Each row was made from one path, in order. Every step used is in the known rows, and no mark comes twice. Write each row's path.
Known rows:
tomin-fatu-mebu-sipi: [ -2.1   1.0  10.3   0.9  -0.4  15.7  -4.5  13.3  -5.8  -9.7 -10.7 -21.4
  -1.3  -0.4   4.2   6.1  -9.6   7.4  -5.7  -2.4  31.0   8.6   0.5]
koleget-luma-kubik-fatu-mebu-sipi: [  0.6   0.2   4.1  -7.6   8.8  14.4  -3.3   9.5   6.3 -27.0   4.2  -5.5
  -2.5   3.3   2.0   8.8 -27.4  27.8 -10.3 -21.1  55.4   7.1 -11.8]
mebu-fatu-tomin: [ 10.2   8.3  -4.8   5.9  13.8   8.9 -16.2  12.6  -4.4 -21.1   4.3 -20.9
  -6.8  -2.4  10.4   1.3 -17.9  14.3   3.3   4.6   9.1   1.3  -2.0]
sipi-mebu-luma-kubik: [-10.7   2.4  10.3 -12.9   5.9  -2.1   1.1   9.6  10.6 -43.8   1.6 -11.9
 -14.8   3.9   8.7 -10.4 -29.0  27.7  -7.9  -0.4  -0.8  -3.7   3.6]
fatu-tomin-luma: [  9.1  -2.8  -4.5   8.1   7.4  20.0  -2.7  -4.7  -1.0 -11.0   2.4 -21.9
  -3.4  -3.4   7.5   1.6 -19.2  18.0 -11.4  12.6 -16.2   3.2  -2.9]
kubik-fatu-koleget-luma-mebu: [ 12.1   4.3  -9.1  -9.3  -3.6   3.7  -5.0   5.3   7.1   5.1   6.2  -2.2
  -6.4  10.2   6.3  -0.9 -24.4  20.9 -12.2 -29.0  37.6   6.5 -18.1]
sipi-mebu: [ -0.1   5.2   5.6  -5.6   0.3  -9.6   0.3  10.3   8.0  -8.7  -2.4  -5.8
  -6.3   4.0  -0.3 -11.3  -5.2   7.3  -3.5 -10.6  -5.6  -5.1  -3.2]
koleget-luma-kubik-fatu-tomin: [  9.1   4.0  -8.2   0.7  12.2  16.9 -12.0  13.4   3.6 -26.6  15.9   2.1
  -3.8   4.9  10.7  -3.6 -33.6  31.4  -9.4   2.8  31.4  -4.1 -11.4]
sipi-mebu-luma-koleget: [ -6.7  -6.7   0.1  -6.0  -1.3 -19.6   6.7  -7.2   9.9 -32.4  -0.6 -19.4
 -18.3   3.6   9.2  -5.2 -16.3  24.7  -6.8   5.7 -19.4  -2.4  14.7]
tomin-fatu-kubik: [ 2.7 -1.0  5.8  2.9  6.8 17.9 -2.0 12.6 -5.6 -6.0  4.5  1.1  2.3 -0.6
 19.4 -5.3  0.9 -1.3 -3.9 14.7 13.1  1.7  9.4]
luma-kubik-fatu: [ -3.4   5.8   2.1   0.7  12.8  16.6  -4.1   0.9   3.3 -24.6  13.5  10.5
  -2.9   3.5   7.3  -8.2   0.2  16.9   1.3  10.9  34.1  -4.7  -6.8]
sipi-mebu-fatu-koleget: [  1.2  16.0  -1.6  -9.3   8.9 -15.4 -19.3  27.9   6.9 -10.3  -3.6 -19.5
 -13.1   6.3   4.4  -9.4 -19.1  21.2  -1.9 -33.0   7.2   1.7  -6.7]
luma-kubik-fatu-koleget: [ -5.2  11.3  -6.9  -3.3  12.1  11.0 -17.1  10.1   0.0 -16.1  15.2   4.7
  -6.0   9.0   2.1 -15.1 -13.9  26.3  -4.3  -4.0  29.0   1.9 -12.2]
kubik-fatu-mebu-luma: [ -4.8  -8.3   5.2   3.2  -2.6  24.8  -0.7  -6.3 -10.4 -27.0   7.8 -27.0
  -1.1   1.6  -1.1   7.5 -27.8  18.5  -4.3  12.5  29.1  13.1  -2.5]
mebu-luma-kubik: [-11.4  -2.3   4.0  -7.5   5.3   9.7   0.7   0.6   2.0 -35.2   3.6  -6.0
  -8.5   0.6   7.9   0.6 -23.4  21.3  -5.0  10.7   5.8   1.4   6.7]
sipi-mebu-luma: [ -5.3  -1.0   8.7  -7.7  -2.3  -8.4   5.1   2.0   4.1 -23.5  -3.5 -21.4
  -7.4   2.5   2.9   1.2 -21.3  16.2  -4.5  -2.9 -11.1   2.2  -0.1]
luma-mebu: [  6.9   0.2   2.4  -5.7  -2.0   8.9   8.7  -7.4   7.4  -9.9   1.1  -5.1
 -10.8   2.6   8.9  -7.6  -1.6   0.6  -3.5  -3.5  11.7  -1.8  -2.0]
kubik-fatu-tomin-luma: [ 11.6   0.5  -3.8  13.7  11.5  28.2  -2.5 -11.7  -4.3 -14.9  11.2 -21.5
   1.4  -2.3   7.1   2.7 -11.3  24.0  -6.0  21.1   9.9   4.4 -13.2]
kubik-fatu-tomin-luma-koleget: [  9.5  -6.4 -11.4  14.9  13.1  17.5  -1.3 -20.4   1.9 -25.6  13.2 -20.2
  -8.8  -0.6  14.3  -2.1  -7.0  32.8  -8.0  29.0   2.3   1.2   0.7]
tomin-luma: [  1.7  -4.1   2.9   2.4   2.4  10.0   5.4  -6.9   5.1   0.9  -5.2 -12.0
   1.5  -4.3   6.0   7.6  -1.6   8.8  -6.9   1.9  -3.4   3.5   0.7]
koleget-luma-mebu: [ 12.0  -4.0  -1.4 -10.3  -6.6  -2.6   8.3   2.6  13.4   0.3  -3.3  -0.8
  -7.0   3.2  11.8   2.9 -18.0   5.4 -10.8 -23.4  20.8  -2.1  -3.2]
tomin-luma-kubik-fatu-koleget: [ -3.3   7.0  -4.7   0.1  15.3  20.8 -11.3   3.6   4.5 -16.8   9.3  -4.2
  -4.3   4.8   7.2  -7.8 -14.7  35.3 -11.5  -3.4  23.4   5.2 -11.4]
sipi-mebu-fatu-kubik: [  7.2   6.3   8.8  -6.4  17.6  -0.1  -4.5  16.9   7.0 -27.1   6.4 -14.3
  -8.9  -0.6  17.6 -10.3  -7.0   9.3   0.8 -16.5   7.0  -0.4   3.3]

Write each row's path:
[  6.0   7.5  -9.6  -9.5   2.8 -15.2 -21.2  29.2   5.6  11.0  -6.8  -9.2
  -2.9   3.6   6.5  10.8 -31.6  19.4  -5.5 -40.5  18.4   6.8  -4.5]	mebu-fatu-koleget-luma
[  7.5  12.1   4.2  -2.5  25.3  15.3 -14.3  24.2  15.9 -51.9   2.6 -28.7
 -18.5  -1.2  23.4 -12.3 -32.1  41.3 -10.9  -4.6   8.7  -8.2  -2.9]	sipi-mebu-fatu-tomin-luma-kubik
[  8.8   4.3  -6.8  10.5   8.5  17.7  -7.7  -6.2  -9.7 -16.0  16.9 -10.5
  -0.8   2.0   2.5  -4.2 -10.5  15.6   1.1  19.2  13.5   1.7 -13.3]	kubik-fatu-tomin
[ -8.4 -16.9  -3.1  -0.9  -5.7   5.4   0.8  -7.0  -1.9 -36.0   2.0 -26.6
 -15.3   1.2   5.6  -0.7 -30.6  24.3 -11.8  12.8  -3.7   6.9  21.9]	fatu-mebu-luma-koleget
[  0.9  16.2  -2.6 -18.8  11.7 -17.6 -24.6  47.2  20.0 -21.2  -3.1  -7.4
 -15.9   8.7  13.6  -9.0 -44.1  38.8 -12.6 -50.3  23.8  -5.2  -5.2]	sipi-mebu-fatu-koleget-luma-kubik
[  2.2   2.8  -1.3  -4.7   7.6   5.6  -5.4  12.1  10.7 -12.9   7.7  14.5
  -0.6   4.2   8.4   4.0 -15.9  22.7  -5.9  -7.8  43.3  -4.4  -8.1]	koleget-luma-kubik-fatu
[ 12.4   1.8   6.5  -2.6   9.6  17.1   4.9  -3.9  14.9 -20.2  -6.9 -26.6
 -11.4  -4.7  23.7   6.7  -0.2  13.2  -4.1  -9.3  26.3   1.4   0.3]	tomin-luma-mebu-fatu
[ -2.9   9.0  -3.5  -0.2  -2.5   3.0 -17.7  24.3  -5.2  10.1  -5.3  -4.8
  -1.2   5.9   5.6  -5.2 -11.8  12.1  -6.0  -4.3  12.6   3.7  -1.2]	tomin-fatu-koleget
[ -1.1   1.5   4.5   3.5  15.3  26.1   0.6  -4.4   9.0 -24.0   7.6  -1.7
  -0.6  -0.8  12.3  -0.5   0.3  25.7  -6.2  11.3  29.6  -1.3  -6.7]	tomin-luma-kubik-fatu
[-11.4   4.9  -3.7  -5.5   9.0  13.3 -11.9   1.8  -3.7 -30.9  12.9  -9.7
  -7.8   7.6   3.1  -3.9 -31.8  36.2  -6.2   3.4  23.7  10.2  -8.3]	mebu-luma-kubik-fatu-koleget
[  8.8   5.9  -4.6 -11.0  -9.3   1.1  -9.6  26.7   8.6  11.1  -9.5  -4.6
  -8.0   9.0  17.1  -3.0 -30.0  17.0 -17.3 -26.0  33.5   1.8  -3.4]	tomin-fatu-koleget-luma-mebu
[  7.1   2.1   5.5  -8.2   4.6   2.0  14.8 -17.7   7.4 -13.9  -3.1  -9.7
 -10.2  -0.6   6.1   3.4   6.5  -0.4  -0.9 -13.4  15.6   5.5  -9.9]	luma-mebu-sipi
[  9.5   3.4  -6.5 -17.6  -1.9 -12.5   1.6   1.2  10.2   5.8  -6.9 -10.0
  -9.3   6.2   3.3   7.1 -27.3  15.4 -13.0 -47.2  15.7  13.1 -14.9]	fatu-koleget-luma-mebu-sipi
[  9.1   6.7  -1.2 -13.8  -3.8  -3.5  -4.5  17.8   8.3   9.1 -13.7 -10.6
  -7.7   6.5  14.3   7.2 -22.6  17.6 -13.8 -36.6  34.6   9.7 -10.4]	tomin-fatu-koleget-luma-mebu-sipi
[  0.9  10.6  -8.0 -13.3  12.3  -8.0 -25.8  38.1  11.9 -11.8  -1.7   0.1
  -9.0   5.5  12.4   0.6 -36.7  33.0  -9.7 -39.0  28.0   1.0  -2.0]	mebu-fatu-koleget-luma-kubik
[ -8.9   4.8  10.5  -7.1  10.4   8.4   1.7   1.5   7.6 -47.2   9.6 -10.1
 -10.6   5.6   9.3  -7.9 -20.8  33.4  -3.6   6.5  24.4  -1.7  -6.6]	sipi-mebu-luma-kubik-fatu
[ -7.5 -11.6  -5.5  -1.0  -1.5  -8.0   5.7 -17.4   2.1 -22.2   1.4 -12.9
 -11.5  -0.1   9.4   6.2 -11.9  18.8  -3.7  17.4 -14.1   3.6  17.5]	mebu-luma-koleget
[-11.1  10.3   0.9 -11.1   9.7   4.1 -11.5  11.6   3.5 -40.1  11.0 -16.5
 -13.7  11.1   4.3 -14.1 -35.3  43.2  -9.2  -7.1  15.9   4.5 -12.0]	sipi-mebu-luma-kubik-fatu-koleget
[ -1.1  -2.6   5.2  -3.1   1.6   7.3   1.4  -2.1  -4.3 -13.8  -4.0 -21.2
  -3.1  -1.0  -6.6   5.0 -11.9   5.1  -5.1 -12.8  11.4  11.4  -3.4]	fatu-mebu-sipi
[  1.9   5.2  -6.5  -4.9  -7.6  -6.9 -19.1  34.8   1.5  22.2 -10.4  -0.2
   2.9   6.7   8.3   4.4 -28.4  16.2 -13.1 -22.7  19.6   4.1  -1.3]	tomin-fatu-koleget-luma
[ -6.0 -14.1  -3.1   4.0  -1.2  14.8   0.8 -14.7  -4.5 -39.6   9.6 -26.0
 -10.6   2.8   6.8   1.2 -23.1  29.2  -6.6  20.6  19.2   8.3  11.8]	kubik-fatu-mebu-luma-koleget
[  4.0   1.2  -3.3   3.2  15.8  25.4  -6.9   5.4   5.1 -35.5   7.5 -15.7
  -9.3  -1.9  13.2  -9.0 -26.5  29.5 -14.4  14.7  -3.9  -2.7  -0.7]	fatu-tomin-luma-kubik
[-12.4  -6.5   6.0  -7.0   2.2  24.0  -4.1   8.3  -1.0 -47.6   3.2 -19.6
 -12.0   2.2   5.3  -5.7 -42.3  24.5 -13.4   7.5  14.8   5.3   9.1]	fatu-mebu-luma-kubik
[ 15.1   2.7   0.3 -10.8   1.9  -2.0   0.3  12.3  16.7  -8.0  -6.9  -9.5
  -8.7   0.0  21.7  10.3 -15.9  10.2  -3.1 -29.5  37.8  -1.8  -2.0]	koleget-luma-mebu-fatu
[ 12.1   9.1   3.2   2.7  16.7   7.7  -9.8  15.4   9.2 -32.5  -3.0 -36.3
 -11.4  -2.8  16.9  -1.5 -24.7  29.6  -7.0  -8.1  -2.9  -1.9  -4.8]	sipi-mebu-fatu-tomin-luma
[ 18.9  -2.2   1.9 -11.7  10.4   9.2   3.0  10.1  12.7 -17.5   3.8  -7.9
  -9.5  -0.7  29.1   3.8 -18.5   6.8  -6.3 -25.8  32.6   2.9   3.3]	koleget-luma-mebu-fatu-kubik
